Known rows, with every step that occurs
rifoded-ramego-gisud-kefi-goda: [ -5 -20  27  -4  -6   6   8  15  26   8 -25  -9  -2  28  14 -33 -11  -7
  10   8   8  16   3  -1  20  -2   5  16   7  -1   6  -4   0  -6  -3 -14
  -4   8  16  23 -18   8   3   8  37 -12  24 -18  11]
nivo-kefi-rifoded-ramego-gisud: [ -6 -11  21  -7  18  17  15   3  22  12 -10  -4   5  15  11  -4 -13 -20
   8   4   2  18  -5   8  10   9   7  27  -1  -9  -9  -4  -5  -9   9   0
  -3  17  11  23 -36 -18  26 -16  24 -13  -5   5  21]
tunerav-gisud-rifoded: [ -8   5  13 -22   0  -2  13   9  15   4   6  11  -5   9  -5   1   0  -1
  -4  14  13  -1  -2   2   9   7 -13  -1  16   5   1 -19  -7  -6  -1   7
  10  18 -17   4   3   0  -6   1  40 -13   3  -3   8]
nivo-gisud: [ -8  -5   6 -16   4   4   9  11   1   4  -7   4   5  10   0   6  -1  10
  -6  18  10  -3   5   4  -4  -4 -11  14   1   3  -2   8  13   9  -1  12
   4  13  -7  16 -11 -12 -10   1  10  -8  -5  -7  11]
ramego-gisud-rifoded-kefi-nivo: [ 13 -19  25 -10  -4   9  13  16  10  18   2  -4   4  29 -14 -28  -5  -8
   1  -1  15  20   3  -2  13   1 -18   6  12 -17 -12 -40 -14  -9  -8  16
  -5  21   4  24   0 -18   6  -2  27  -2   8   9   7]
keze-fafo-rifoded-ramego-gisud: [-19 -13  30  -7  -1   7  19  11  13   5 -17 -18  20  -7   0   2 -13   4
  14 -12   4   9   7  -6   9  -2   3  -1  15 -10   7   7  -8  -2   7  12
  -6  17   4   0 -16 -17  27   8  24 -15  17 -15  21]
tunerav-kefi: [ -1   2  -2  -7  10  -1   3  18   6   7  -2  14  -3  11  11   4  -3   2
   0   8   0  -3  -4   3  -4   2  -7   8   4  -4   2   0  -7   3  -7  16
  -1   5 -16   6   1  12  -3   4  24   0  -3   0   9]
tunerav-kefi-rifoded: [ -4  -3  -5   0  12   2   7  12  19   6  -1  20   2  16  15  -1  -5  -6
   6  16   0   1  -5   8  -7   3  -2  23   5  -5  -5 -12 -16   3  -1  10
  -9   8 -20  19 -15  12   3   5  21  -1  -4  12   8]
kefi-rifoded-ramego-gisud: [ -7 -19  15   2   8   5  15  -3  19   9 -10  -3   5   5  17 -16 -16  -8
   8   2   7  16  -4   5   6   1  10  27   1  -2  -6 -13 -17 -11   4  -3
  -5  18   6  21 -24  -6  24   2  21 -22   8  -2  17]
nivo-kefi-goda: [ -6  -4   2 -13   5  17   2  15  16   9 -13   8  -1  38  11   5   2  -3
   4  10  -3   7  -7   1   3   1  -3  10   4  -1  -2   6   1   5  -3  -5
  -1   3   5  13 -17  -7  -5 -12  15   5  -3  -6  19]
fafo-rifoded-kefi-nivo: [ -7 -14   6   6  -7  20  14   7   9  16   0   0   9  28  -6   0   2   2
  12  -7  12  18 -10  -9   8   5  -2   9  12 -13  -9 -10  -2   0   7   4
   0  18  -6  18  -9  -8   8  -1  13   8  -8   6  18]
ramego-gisud-rifoded: [  3  -8  24  -5  -5   2  12  18  12   6   0  -6   4  11  -7 -20  -2  -1
 -10   7   8   7  11   0  11 -10 -12  -3  12 -11   0 -24  -5  -5 -17  15
  -5  16   1   1  -5 -17   5  -1  30 -15   8  -3   2]
tunerav-gisud: [ -8   4   0 -18  11   3  10   4   2   3  -7  12  -2   2   4   9  -2   6
   0   5  15  -3  -9   0   3   7  -5  10   6   6  -4  -5  -2  -3   0  14
   7  13  -8   6   3   1  -4  -4  29 -15  -2 -12  14]
tunerav-gisud-rifoded-kefi-nivo: [  2  -6  16 -24  -2   4  17  10  12  13  12  14  -4  28 -14  -8  -1  -7
   9   6  20  10  -9  -1  10  17 -16  11  13   1 -10 -37 -13  -7   5  11
   7  24 -13  24   7   1  -7   3  39  -4   3  14  15]
gisud-rifoded-kefi-nivo: [  8 -11  17 -11  -9   6   8  16  13  19  15   4   1  38 -10 -18   2  -4
   2   3  10  14   1  -4   4   5 -16   7  17  -6 -12 -33 -14   1   1   0
   1  17  -6  18   1 -10   0   3  23   5   4  16   4]
nivo-kefi: [ -1   5   6 -11   7  12   4  12   4  13   1   0   6  19   1  13   4  -3
  -5   8  -3  -2   2   0   5   3  -6   7   6  -4  -6   8   3   4  -1   4
   4   6   0   1 -12 -17   2 -15  17   1 -13  -4  13]
keze-fafo-rifoded-kefi-nivo: [ -4 -12  17  -7  -7  16  19  18   7  12  -2  -5  20  21 -14   4   2   4
  18 -12   9   9   4 -10  -1   4  -7   5  18 -12  -6  -9 -14   5  10  12
  -9  16  -6  11  -5 -16  10  14  10   8   8   5  21]
keze-kefi-rifoded-ramego-gisud: [  3 -23  15  -7  10   7  13  -2  13  19 -16  -9  14   1   8 -19 -21 -12
  23   6  -7   5   6   7   8  13  12  14  15  -1  -3  -8 -18 -10  -2  12
 -28  14   5  17 -26 -14  26   5  27 -14   6   7  22]
fafo-rifoded-kefi-nivo-gisud-ramego: [ -4 -25  23 -17 -10  16  23  16  -3  22   0  -1  16  37 -13  -1  -6  -3
  23   1  26  20   3  -3  17   4  -9  19  16  -8  -7   2  16  10  12  12
  -6  29  -9  22 -22  -5  -2   5  15  -3  -5   1  18]
fafo-rifoded-ramego-gisud: [-21 -15  17   6  -1  10  14   4  14  10 -18 -15   5   1   4  -1 -11   3
  12 -12  11  17  -8  -8  15  -1  10   5   3  -9   3   7   3  -8   1   2
   1  20   6   7 -23 -12  24  -7  25 -15   2 -10  18]
tunerav-kefi-nivo: [  1  -6  -8  -3  12   3   9  19   9   1   0  12   0  20  12  -4  -7  -5
  -2   9   0   3   0  -6  -7   0  -9  17   2  -8  -6 -14 -10  -3  -4  10
 -14  10 -13  21   2   8  -3  -3  16  10  -1   7   3]
keze-fafo: [  1   1  12 -15   6  -1   9  19   3   3   0  -1  16   3   2   5   4   7
  -2   3  -1 -11  17  -2 -14  -3 -12   2  18   0  -1   3 -14   7  -2  10
  -7   3  -3  -7   0 -14   3  14  13  -7  15 -15  13]
keze-kefi: [  7  -9   2 -11   0   6  -1  11  -3  19  -4  -1  11   3   1  -3  -2  -1
   9   9 -12 -12  10   0   2   7  -3  -6  21   3   0   5  -8   5 -12  11
 -20   3  -4  -3  -6 -13   2   4  18  -1  -1  -6  13]
fafo-rifoded-ramego: [-27 -10  10   4  -7   5   8   3  12  10  -4  -8   3   5  11  11  -6   7
  13  -3   5  10 -10 -10   9   3  11   6  11   0   3  14   0  -3  11 -13
   5  16  -3   2 -21  -3  17  -2  21  -6  -2  -8  14]
gisud-rifoded: [  0  -2  15  -8  -4  -1   5  18  12  11   6   0   0  20  -3 -11   6   5
 -10  15   2  -2   9  -3   4  -5 -14  -6  16  -1  -2 -16  -9   2  -7  -2
   1  15  -7  -1  -4 -11  -1   8  24  -7   3   0  -1]
kefi-rifoded: [ -5  -9   3   3   6   8  10   4  15   4  -1   9   6  14  13  -4   0  -1
  -3  17   1   3   2   3  -4   2  -2  20   5  -2  -9 -11 -18   1   1  -6
  -7   9  -7  12 -18  -6   5   3  13  -8  -4   3  11]
gisud-kefi-rifoded: [  0  -5  20  10  -5   6   9  13  21   9   1   3  11  23   4 -21   5  -4
  -1  26   0   8  12   4  13   1   1  20  12   0  -3 -10  -6   0   4 -13
  -8   8  -5  14 -21   1  -1   7  25  -7   0   2   3]
fafo-rifoded: [-18  -4   3  10  -4   9   7  10   5   7  -8  -2   8  12   3  10   2  10
   2   2   6   4  -4  -7   6  -4   2  -2  14  -6   2  10   1   3   1   0
  -1  13  -6  -2 -14 -10   6  -3  14  -1  -6  -7  13]

Rows
[ -7 -13  24   2  -6  -1   9   9  24  14   3  -5   4  22  13 -21  -5  -7
  10  20  -1  11   5   3  15   9   5  28  14   7  -2  -4  -9   0  19 -28
  -5  11  -2  18 -28   5  11   8  35  -9   5   3   4] -> gisud-kefi-rifoded-ramego
[ 13 -20  19 -32  -1  10  15  17  -1  21   2   5  12  36  -8  -9  -4  -9
  15   7  21  16   9   5   9   7 -15  30  16  -3 -12  -5   8  10   6  10
  -4  23  -7  27  -9  -2  -9   8  13  -6   4  -2  12] -> rifoded-kefi-nivo-gisud-ramego
[  9 -10  30 -13  -8   2   6  12  10  25   2  -1   5  23 -18 -18   0  -1
   4  -2  13  12   2   5  16   1 -15  -2  17 -13  -6 -27 -10  -4 -13  21
   7  18   1   9  -1 -15   8   4  29 -10   6   0  11] -> ramego-gisud-rifoded-kefi
[-15  -8  11   5 -12  12   7   4   5  24  -5   2   8  18  -7   9   3  12
  14 -11  15  10 -13  -3   9   4  -1   0  14  -9  -3   2   2   5   3   2
   8  14  -9   1 -12  -5  10  -1  19   0 -12  -2  24] -> fafo-rifoded-kefi
[ -5 -13  17 -10   5   1   7   4  10  10 -13  -9   4  -2  12  -9 -13  -3
   5  -3   6   8  -3  -2   7  -2   3  15   5  -2  -1  -1  -6 -12  -5   4
   0  14   9  12  -8  -8  19   0  22 -19   9 -17  13] -> rifoded-ramego-gisud
[-16  -1  15  -3  -4  10  13  20   7   4  -7  -6  19   2  -3  11   4  13
   5  -3   3  -2   9 -10  -3  -3  -2  -9  19  -7   4  10  -8  10   4   8
  -7   9  -7 -10 -13 -15  10  12  14  -2   6  -9  18] -> keze-fafo-rifoded
[  6 -13  27  11  -2  10  14  13  21   6 -10  -4  12  15  -4 -32  -3  -7
  -4  21   2  14  15   6  16  -4   3  19   4 -11  -2 -18  -4  -8  -4   7
 -15  10   3  17 -25  -9   5  -1  29 -14   4  -1   5] -> ramego-gisud-kefi-rifoded
[ -6   2  18  -4   4   4  17   6  18   4   1  12   4  15   0 -13   2  -7
   3  26  12   6   4   8  14  10   1  25  11   7  -3 -14  -4  -5  11  -3
  -4  14 -12  19 -14   8  -8   2  42 -16  -1   4   8] -> tunerav-gisud-kefi-rifoded
[-14 -14  26  -9  -3   2  14  11  25  11  -1  -4   6  23  10 -16  -9  -3
   9  28   5  11   7  11  14   6   1  35   8   9   0   6   8   5  24 -16
  -3  22  -7  33 -34   2   2   9  31 -12   1   8  11] -> nivo-gisud-kefi-rifoded-ramego
[-12 -23  31  13  -9  16  19  13  19   4 -15 -22   9  19   0 -28  -9  -9
  10   1   8  25   7 -14  30  -3  12  15   9 -16   4  -5   4 -11   8  -7
 -12  22  12  24 -20 -13  15  -4  33   0   9  -2   5] -> fafo-rifoded-ramego-gisud-kefi-nivo
[  5 -13   8 -22   1  12  12  10   4  11  -4   6   7  30  -8  -3  -4   1
   5   7  18  12  -4   3  -3   3 -16  25   1  -6 -12  -9   7   4   7  14
   2  21  -3  34  -6  -8 -10   0  12   4  -8   8  16] -> rifoded-kefi-nivo-gisud
[ -8 -20  18 -25  -2   1  17  14  19   7   5  -9  -2  28   2 -10 -12  -5
  -2  18   9  12   6  -5   3   4 -11  20  10   3  -5 -13   1   1  17  -6
  -1  30  -2  33 -11  -8  -3   4  24   0   9  14   6] -> kefi-nivo-gisud-rifoded-ramego
[ -6   7  18 -14  -1  -2  12  10   9   5   0   7   1  13  -5  -7   4   1
   1  18  14  -2   6   1  19   7  -2  11  12   7   2  -5   7  -4   2   2
   6  11 -12   8  -3   6 -12   0  44 -13   1 -11   5] -> tunerav-gisud-kefi
[ -3  -1  18 -12  -8   3   8  20   6   9  -7  -3   8  27  -4 -11   4   7
  -7  26   8   0  15   5  12  -6  -9  15   7   1   4   7  21  12   3   6
  -2  13  -6  14 -15  -6 -17   3  27  -6  -4  -5   1] -> nivo-gisud-kefi
[  5  -9  14   3  -6   7   9  20   6   4   0  -7   8  31   2 -25   5  -3
  -5  20   0   7  15  -9  10  -2  -5  15  10  -4  -4 -12   1  -2   0 -12
 -12   8   4  17  -3  -9  -8  -1  23   6   4  -1  -9] -> gisud-kefi-nivo
[ -4  -1   9  -2  12  17   9   7  16  11   3   7   9  27   9   6   1 -13
  -1  13  -4   5   0   8   2   7   1  19   5  -2 -12  -2  -8   2   7  -1
  -4  11  -2  14 -30 -15   9 -14  15   0 -16  10  15] -> nivo-kefi-rifoded
[ -8 -13  10  -3  18   2  13   6  26   6 -10   8   3   5  20 -12 -22 -13
  13   5   2  11 -10   9   3   4   7  29  -2  -6  -3 -13 -16 -10   3  14
 -10  17  -8  28 -21  11  22   5  30 -14   6   6  18] -> tunerav-kefi-rifoded-ramego-gisud
[-17 -12  15  -7  -9  16  13  15  13  17 -19   3  11  29  -7   5   0  12
  23 -10  11  10  -6  -2  -3   4  -4  -1  18  -4   3   2 -13  14  10   4
  -2   9  -6   7 -13   1   2  21  16   1  16  -9  33] -> keze-fafo-rifoded-kefi-goda
[ -4 -10  -6 -18  14   3  15  21   7   0  -7  11   0  27   4   1 -12  -4
  -3  14   5   6  -1   1  -6   0 -13  25  -4  -7  -3  -3  10   4   4  23
 -13  19 -16  36  -7   3 -14   2  16   9  -4  12  10] -> tunerav-kefi-nivo-gisud
[ -3 -20   3  -7   6   3   6  -1  13  22   0  -2   9   3  15  -6 -13 -11
  28  13 -12  -1   3   4   2  16  10  15  21   8  -4   1 -19  -1   7  -7
 -24   8  -5  16 -26  -6  21   9  20  -8   3   8  20] -> keze-kefi-rifoded-ramego
[  0  -7  22 -26  -8  -2   5  13   9  24   5   2   1  30 -18  -4   1   8
   1  11  18   6   0   9   4   3 -21   7  15   3  -4 -13  10  11   4  15
  13  23 -14  18  -8  -7  -8   8  28  -5  -6  11  15] -> nivo-gisud-rifoded-kefi
[ -5  -7  21  -4  -1   5  14  15  18   4  -5   4  12  24  -3 -16   0   0
  -3  33   9   8  15  12   9   0  -5  26   5   4  -1   0  12   8   9   1
  -9  16 -10  27 -32  -4 -10   9  25  -8  -4   7   7] -> nivo-gisud-kefi-rifoded
[  2 -16  24 -11 -10  10   7  12  21  20 -15   4  -5  39  -8 -27  -4   0
   9   0  15  20  -6   5  10   1 -12  -2  11  -6  -3 -29 -14   0 -11  11
   4  13   3  21  -7  -5  -3  11  26 -10  16  -2  19] -> ramego-gisud-rifoded-kefi-goda
[  8 -20  16 -25   0   8  18  21  -2   6   1   1  13  29   2 -13  -4  -9
   4  16  15   6  20   0   9  -1 -15  28  14   0  -7   0  12   6   3   6
 -14  22  -6  22 -13  -8 -10   1   7  -8   6  -6   5] -> kefi-nivo-gisud-ramego
